Each row was made from one walk, in order. Every step used is in the known rows, and no mark comes twice. Write each row's walk.
Known rows:
sadata/bili: [ 0.583 -1.289 -2.504 -1.937 -0.716 -1.697  1.209  0.863  1.506  1.629
 -1.762  1.004  0.644 -0.698 -0.368 -0.689  1.135 -0.307  0.692  0.758
  0.186  0.174  0.120]
sadata/rozo/basup/sevi/gemuk: [-1.056  1.427  1.474 -0.634  2.841  1.062  2.493  0.251 -1.640  0.259
  1.224  1.037 -3.950 -2.575 -0.442  2.221  0.761  0.830 -0.049  1.030
 -2.091 -2.538 -2.045]
bili/sadata/rozo/gemuk/sevi: [ 0.198 -1.145 -1.983  0.597  2.880  0.207 -0.232 -2.186 -0.901 -0.511
 -1.550 -0.688 -0.258  0.328 -0.147 -0.083 -1.537  0.561 -0.448  1.904
 -3.317 -0.582 -0.365]
sadata/rozo/basup/sevi: [-0.811  1.185 -0.758 -1.409  0.900 -0.170  2.675  1.168 -1.148  2.047
 -0.607  1.255 -1.439 -1.961  0.229  1.734  0.848  2.017 -0.180  1.559
 -2.082 -1.462 -2.234]
sevi/basup/rozo/gemuk: [-0.499 -0.966  0.116 -0.206  1.180 -0.140  0.896  1.220 -0.104 -1.883
  0.853 -1.674 -2.107 -0.213  0.211 -0.681  1.176 -2.738 -1.008 -2.422
  0.018  1.699  1.881]
bofazu/gemuk/sevi/basup: [ 1.718 -1.750  1.870  2.216 -1.198 -2.868  2.379  2.025 -0.994  0.754
  0.539 -2.960 -1.112 -0.191 -1.448 -0.218  0.679 -0.778 -0.220 -0.893
  0.640 -0.577  1.808]
bili/sadata/rozo/basup/pofu/gemuk/sevi: [ 3.511  3.266 -1.267  1.028  1.134  0.293 -1.008 -1.628 -2.065 -0.293
  1.542 -2.676 -1.385  1.066  1.487  1.778 -2.853  1.587  0.667  3.099
 -3.428 -2.626 -1.130]
pofu/sadata/sevi/basup: [-0.788 -3.404  0.757 -0.629 -2.666 -1.210 -0.927  0.657  2.469 -0.667
 -1.339  1.951  0.212  1.871 -0.604 -3.093 -1.384  1.812 -0.698  0.323
  0.281  2.601  0.865]
basup/rozo/sadata/sevi/gemuk: [-1.004 -1.293  1.913 -0.975  1.502  0.984 -2.028  0.129  0.603 -1.503
  1.720  0.535 -1.009  0.501 -3.027 -0.341  0.457 -2.358 -2.307 -1.515
  1.883 -1.507  3.947]
rozo/sadata: [-0.565 -0.497 -1.460 -0.837  0.007 -1.080  0.110  1.563  0.989 -0.063
 -2.368  1.997 -0.284 -1.332 -1.652  0.235 -0.854 -0.594  0.181 -1.400
  1.760 -2.099  0.698]
gemuk/pofu/sadata: [-0.988  2.152 -0.176 -0.195 -0.912 -0.606  1.459  0.481 -0.199  1.286
 -2.378  1.605  3.019 -0.622  2.292 -1.050  0.708  0.223  1.173 -0.229
  0.694  0.872 -1.714]
pofu/sadata/sevi/basup/rozo: [-1.062 -1.896  1.763 -0.979 -2.058 -0.284 -0.483  1.823  2.198 -1.177
 -0.016 -0.206  0.707  2.758 -0.266 -2.892  0.147  0.050 -1.330 -0.917
  0.618  3.857  2.808]
bili/sadata/sevi/basup: [ 0.036 -5.496 -1.577 -1.493 -2.217 -1.701 -0.638 -0.319  1.229 -0.226
 -0.598 -0.958  0.453  1.197 -0.900  0.141 -1.386  1.839 -0.399  2.493
  1.797  5.025  0.749]
sevi/gemuk/bofazu: [-1.841  0.906 -0.031  0.251  0.597  0.785  1.261 -1.205 -0.613  0.669
 -1.286  0.564  0.512 -1.395 -1.043  1.975  0.613 -0.370  2.101 -0.591
  2.191  0.189 -1.586]
bili/sadata/rozo/gemuk: [-0.638 -2.087 -3.092 -0.815  3.101  0.803  0.392 -1.330  1.185 -0.706
 -2.510  1.104 -0.059 -1.080 -0.395 -0.147 -1.253  0.705  1.769  1.717
 -1.646 -0.483 -1.608]
rozo/gemuk/pofu/sadata/bili: [-0.390  2.575 -1.396 -0.272  0.292  1.072  0.218 -1.717 -0.023 -0.348
 -1.582  0.984  0.758 -0.652  4.022 -3.476  1.896 -1.604  0.209 -0.407
 -2.076 -0.819 -0.806]
bofazu/gemuk/pofu/sadata: [ 0.051  2.111  1.534  1.025 -0.649 -0.434  2.755  1.761 -0.075  1.719
 -1.940  0.066  2.940 -1.258  1.716 -1.848  1.907 -0.773  3.059 -0.834
  1.278 -1.768 -1.156]
sevi/gemuk/pofu/sadata/rozo/basup: [-1.371  3.109  0.198  1.275  3.506  1.247  1.785 -3.028 -1.294 -0.501
 -0.158  2.551 -0.827 -1.880  1.749  0.771  1.108  0.407  0.060  1.319
 -1.715 -1.418 -2.013]
rozo/sadata/sevi/basup/pofu: [ 1.908 -3.401 -0.595 -0.583 -2.594 -0.901 -4.269  1.151  1.855 -0.210
  2.831  1.152 -0.369  1.027 -2.153  0.732 -1.493  0.884 -2.852 -0.503
  1.576 -0.406  1.781]
bofazu/gemuk/pofu/sadata/rozo/basup: [-0.041  2.833 -0.406  1.624  1.784  0.059  3.306 -0.901 -0.724  1.776
 -1.394  1.179  1.553 -1.916  1.725 -0.566  2.420  0.742  1.855  1.229
 -1.064 -3.031 -1.546]
gemuk/sevi/basup/rozo/sadata/bili: [ 0.822  0.564 -0.587  0.615 -1.036 -0.993 -0.383  0.692 -0.041 -2.058
  1.321 -4.057 -2.373  0.972 -0.035 -0.257  1.744 -2.850 -4.543 -2.455
  0.256  1.104  4.984]
bofazu/gemuk/sevi: [ 1.643 -0.535  1.833  1.298 -0.283 -2.390  2.311  2.092 -1.552  2.327
 -0.572 -1.588  0.724 -0.110 -1.522 -0.399  0.725 -0.843  0.977 -0.212
 -0.065 -2.743  1.332]
bili/sadata/rozo/basup/pofu/gemuk/bofazu: [ 1.312  4.379 -3.465  0.506  0.264  2.354 -0.628 -2.770 -0.713  0.333
 -0.270 -1.934  0.768 -0.169  2.012  2.936 -1.641  2.372  3.585  2.672
 -0.611 -1.425 -3.615]
rozo/gemuk/bofazu: [-1.612  0.952 -2.076  0.075  0.296  0.989  0.352 -1.719 -0.958  0.883
 -2.532  0.719  1.245 -0.887  0.439  0.103  0.618 -0.411  1.574 -0.791
  0.189 -0.390 -1.512]
bili/sadata: [-0.266 -1.599 -1.878 -1.682 -0.184 -1.162  1.581  1.552  0.353  0.565
 -2.876 -0.500  1.053 -0.296  0.099  1.153 -1.133  0.727  2.657  1.519
  1.278  2.425 -1.242]

Write each row's walk:
[-0.562 -2.351 -3.306 -1.352  1.502 -0.599  1.312  0.089  2.043  0.921
 -3.076  1.131  1.727 -0.934 -1.205  1.262 -1.131  1.966  2.157  2.431
  0.302  1.256 -1.862]
bili/sadata/rozo
[ 0.035  0.575  0.836  1.187 -0.577 -1.215 -0.182  1.544 -0.971 -2.065
  0.998 -3.324 -1.888  0.788 -0.887  0.706  0.485 -2.320 -3.907 -3.029
  1.028  1.096  4.296]
gemuk/sevi/basup/rozo/sadata
[-0.270 -4.044 -0.626 -1.855 -1.585 -0.740 -0.294  0.807  0.844 -0.690
  0.700 -3.154  1.052  2.000 -0.548  0.368  0.169  0.089 -1.021  1.212
  2.085  6.123  2.516]
bili/sadata/sevi/basup/rozo
[-0.354 -1.320  0.060 -0.749 -0.480 -1.456  1.887  2.551  0.604 -0.289
  0.344 -1.773 -0.199 -0.084 -0.644  0.685  1.327 -1.468 -0.455 -1.710
  1.986  3.454  1.628]
sevi/basup/rozo
[-2.180  4.178  1.729 -0.182  0.062  2.098  2.638 -0.179 -3.904  0.516
  0.487 -1.579 -2.761 -1.795  1.584  3.354  1.691  0.251  1.023 -0.122
 -0.069 -0.337 -2.511]
rozo/basup/sevi/gemuk/bofazu
[-0.359  1.220  2.249  0.103 -1.554  2.752 -3.392 -0.561  0.871  0.378
  1.324  1.699  1.908  2.301 -0.219 -0.066 -0.889  1.581  1.322  0.092
 -0.013 -0.316 -1.469]
basup/pofu/sadata/sevi/gemuk/bofazu
[-1.548  5.729  3.814  0.143  0.462  1.928  2.738  0.663 -3.811 -0.652
  1.108 -0.618 -2.785 -1.744  4.364  0.761  1.650 -0.441  0.280 -0.281
 -1.547 -0.781 -2.600]
rozo/basup/sevi/gemuk/pofu/sadata
[ 3.084  1.074  3.920  2.690 -2.318 -0.786 -0.028  4.140  0.127 -0.369
  2.105 -2.588 -0.978  1.861  0.495 -0.994 -0.748  0.056  0.864 -1.762
 -1.319 -1.733  0.667]
bofazu/gemuk/sevi/basup/pofu/sadata
[-0.520 -1.757 -2.370 -0.409  3.100 -0.010  0.359 -1.121  1.334  0.526
 -1.841  3.353  0.066 -1.609 -1.594 -0.959 -0.284  0.184  0.481  0.329
 -1.916 -2.650 -1.079]
sadata/rozo/gemuk
[-0.909 -0.141  0.119 -0.354 -0.277  0.733 -1.754 -2.591 -0.589  0.436
 -0.847  2.519  2.628  0.830  2.120 -3.703  0.372  0.006 -1.066  0.547
 -1.462 -0.257 -0.118]
rozo/gemuk/pofu/sadata/sevi
[ 1.645  2.555 -0.598  1.168 -2.922  0.486 -1.111 -0.241  0.515 -0.074
  1.042 -2.050  0.376 -0.169  1.078  0.953 -1.389  0.334  2.256 -1.387
  2.253 -0.314 -1.963]
sevi/basup/pofu/gemuk/bofazu
[ 0.936 -0.454 -0.282  0.510 -0.581  0.181 -1.062  2.313  3.838 -0.518
  0.327  2.362  0.173  0.469 -0.371 -0.209 -1.665  2.340  0.810 -0.545
 -1.205  0.056 -1.950]
sevi/basup/pofu/sadata/rozo
[-1.260  2.608  2.027  0.594  1.098  0.676  1.339 -0.382 -0.603 -0.514
 -0.653  1.540  0.514 -1.263  1.675 -0.581  0.528 -1.032  1.278 -0.785
  0.624 -0.216 -1.568]
sevi/gemuk/pofu/sadata
[ 2.263 -4.258 -0.267 -1.029 -2.783 -1.719 -2.774  1.193  1.387  1.586
  3.054  0.999  1.130  1.484 -1.731  0.832 -0.930  1.585 -1.655  1.058
  0.795  1.755  0.528]
sadata/sevi/basup/pofu
[-0.951  0.344  1.294 -0.372  1.240  1.044 -1.887 -1.910 -1.305 -0.233
  2.794 -0.204  1.169 -0.499 -0.936  0.662  2.369 -2.892 -3.368 -1.068
  2.826 -0.660  3.335]
basup/rozo/sadata/sevi/gemuk/pofu
[ 2.525 -1.245 -0.550  1.955  1.365 -0.325 -2.333 -0.866 -0.307 -0.376
  3.231 -0.081 -1.594  0.549 -0.779  0.821 -1.040  0.421 -2.938 -0.227
 -3.670 -1.660  0.021]
sadata/rozo/gemuk/sevi/basup/pofu
[-0.566  2.520  0.674 -0.003  0.666  0.941  1.018 -1.230  0.410 -0.549
 -0.317  0.795 -0.026 -1.123  2.568 -1.621  1.901 -1.533  0.702 -0.132
 -0.140 -0.250 -0.864]
sevi/gemuk/pofu/sadata/bili
[-0.574  3.062 -1.304  0.880  0.832  3.592 -2.205 -0.941  1.686  0.185
 -1.218  2.612  2.039  0.577  1.079 -0.686 -0.696  1.704  2.207 -0.954
 -2.708 -2.636 -3.335]
basup/pofu/sadata/rozo/gemuk/bofazu
[-0.347 -3.930  0.469 -1.675  0.744 -0.016 -0.805 -0.859  0.338 -0.335
 -0.012  0.232 -0.205  0.635 -1.699  0.404 -1.420  0.639  0.909  2.685
  1.122  1.818  0.277]
bili/sadata/sevi/gemuk
[-2.548  0.216  1.752  0.045 -0.940  2.014 -1.296 -1.881  0.846 -0.088
 -1.662  2.026  1.414  1.508 -0.647 -1.567 -0.533  1.198  1.256  0.165
  0.707  0.488 -0.563]
pofu/sadata/sevi/gemuk/bofazu
[ 2.202 -4.524 -1.076 -1.564 -2.818 -0.873 -2.791  1.140  1.205  0.358
  2.307 -1.280  0.944  2.032 -0.487  1.638 -1.844  2.117 -0.340  2.462
  0.972  4.044 -0.113]
bili/sadata/sevi/basup/pofu
[-0.417  0.518  0.467  0.091  1.564 -0.617  1.600 -1.241 -1.724  1.112
  0.763  0.797  0.827 -2.469  0.239  1.780  1.513 -1.576  0.241  0.060
  1.855 -0.043 -1.217]
sevi/gemuk/pofu
[-0.711  2.902 -1.270  0.162 -1.516  0.177  1.016 -1.358  0.152  0.906
 -3.080 -0.449  1.729 -0.927  0.459 -0.752 -0.861  0.087  3.397 -0.654
  2.318 -1.501 -1.614]
pofu/gemuk/bofazu
[-0.209 -3.890  0.125 -1.455 -1.500 -1.645 -0.353  0.941  1.160  0.601
  1.358 -0.940  1.152  1.505 -1.696 -0.544  1.153 -0.400 -2.347 -0.103
  1.878  3.956  3.147]
sadata/sevi/basup/rozo
[ 0.675 -1.418  0.318  1.541  0.242 -1.599 -0.024 -0.806 -1.861 -1.292
  0.580 -1.289 -2.728  0.292  0.087 -0.824 -0.681 -1.081 -2.615 -1.052
 -1.934  0.377  1.387]
rozo/gemuk/sevi/basup
[-2.350  0.681  0.887 -0.237  0.313  2.529 -2.191 -1.848 -0.119 -0.767
  0.702 -0.581  0.821  0.627 -2.267  0.905  1.381 -1.807 -1.552 -1.708
  3.064 -0.380  2.941]
basup/rozo/sadata/sevi/gemuk/bofazu
[ 0.945 -0.832  3.451 -0.732 -0.455  1.179 -3.168  1.533  1.548 -0.337
  2.306  2.789  0.016  2.170 -0.993 -1.173 -1.914  0.860  0.681  0.285
 -1.231 -1.535 -0.305]
basup/pofu/sadata/sevi/gemuk
[-0.254 -0.769 -3.065 -0.696  2.215 -1.424  2.049 -0.978 -0.153  1.803
 -1.514  2.864 -0.172 -1.450 -1.215  1.618  0.274  1.652  0.081  2.211
 -1.334 -1.073 -0.973]
sadata/rozo/basup
[ 2.856 -0.503  0.840  1.609 -0.261 -0.773 -2.128  0.550 -1.925 -0.761
  3.524 -1.594 -2.218  1.119  0.438  0.681 -1.129 -0.808 -2.541 -1.122
 -2.778 -0.476  0.647]
rozo/gemuk/sevi/basup/pofu
[ 0.937  2.865  1.702  1.926 -0.699 -0.621 -0.523  0.496 -0.662 -3.574
  0.989 -4.414 -3.131  0.648 -0.055 -1.610 -1.072 -3.176 -2.480 -3.549
  1.238 -1.744  4.345]
pofu/gemuk/sevi/basup/rozo/sadata
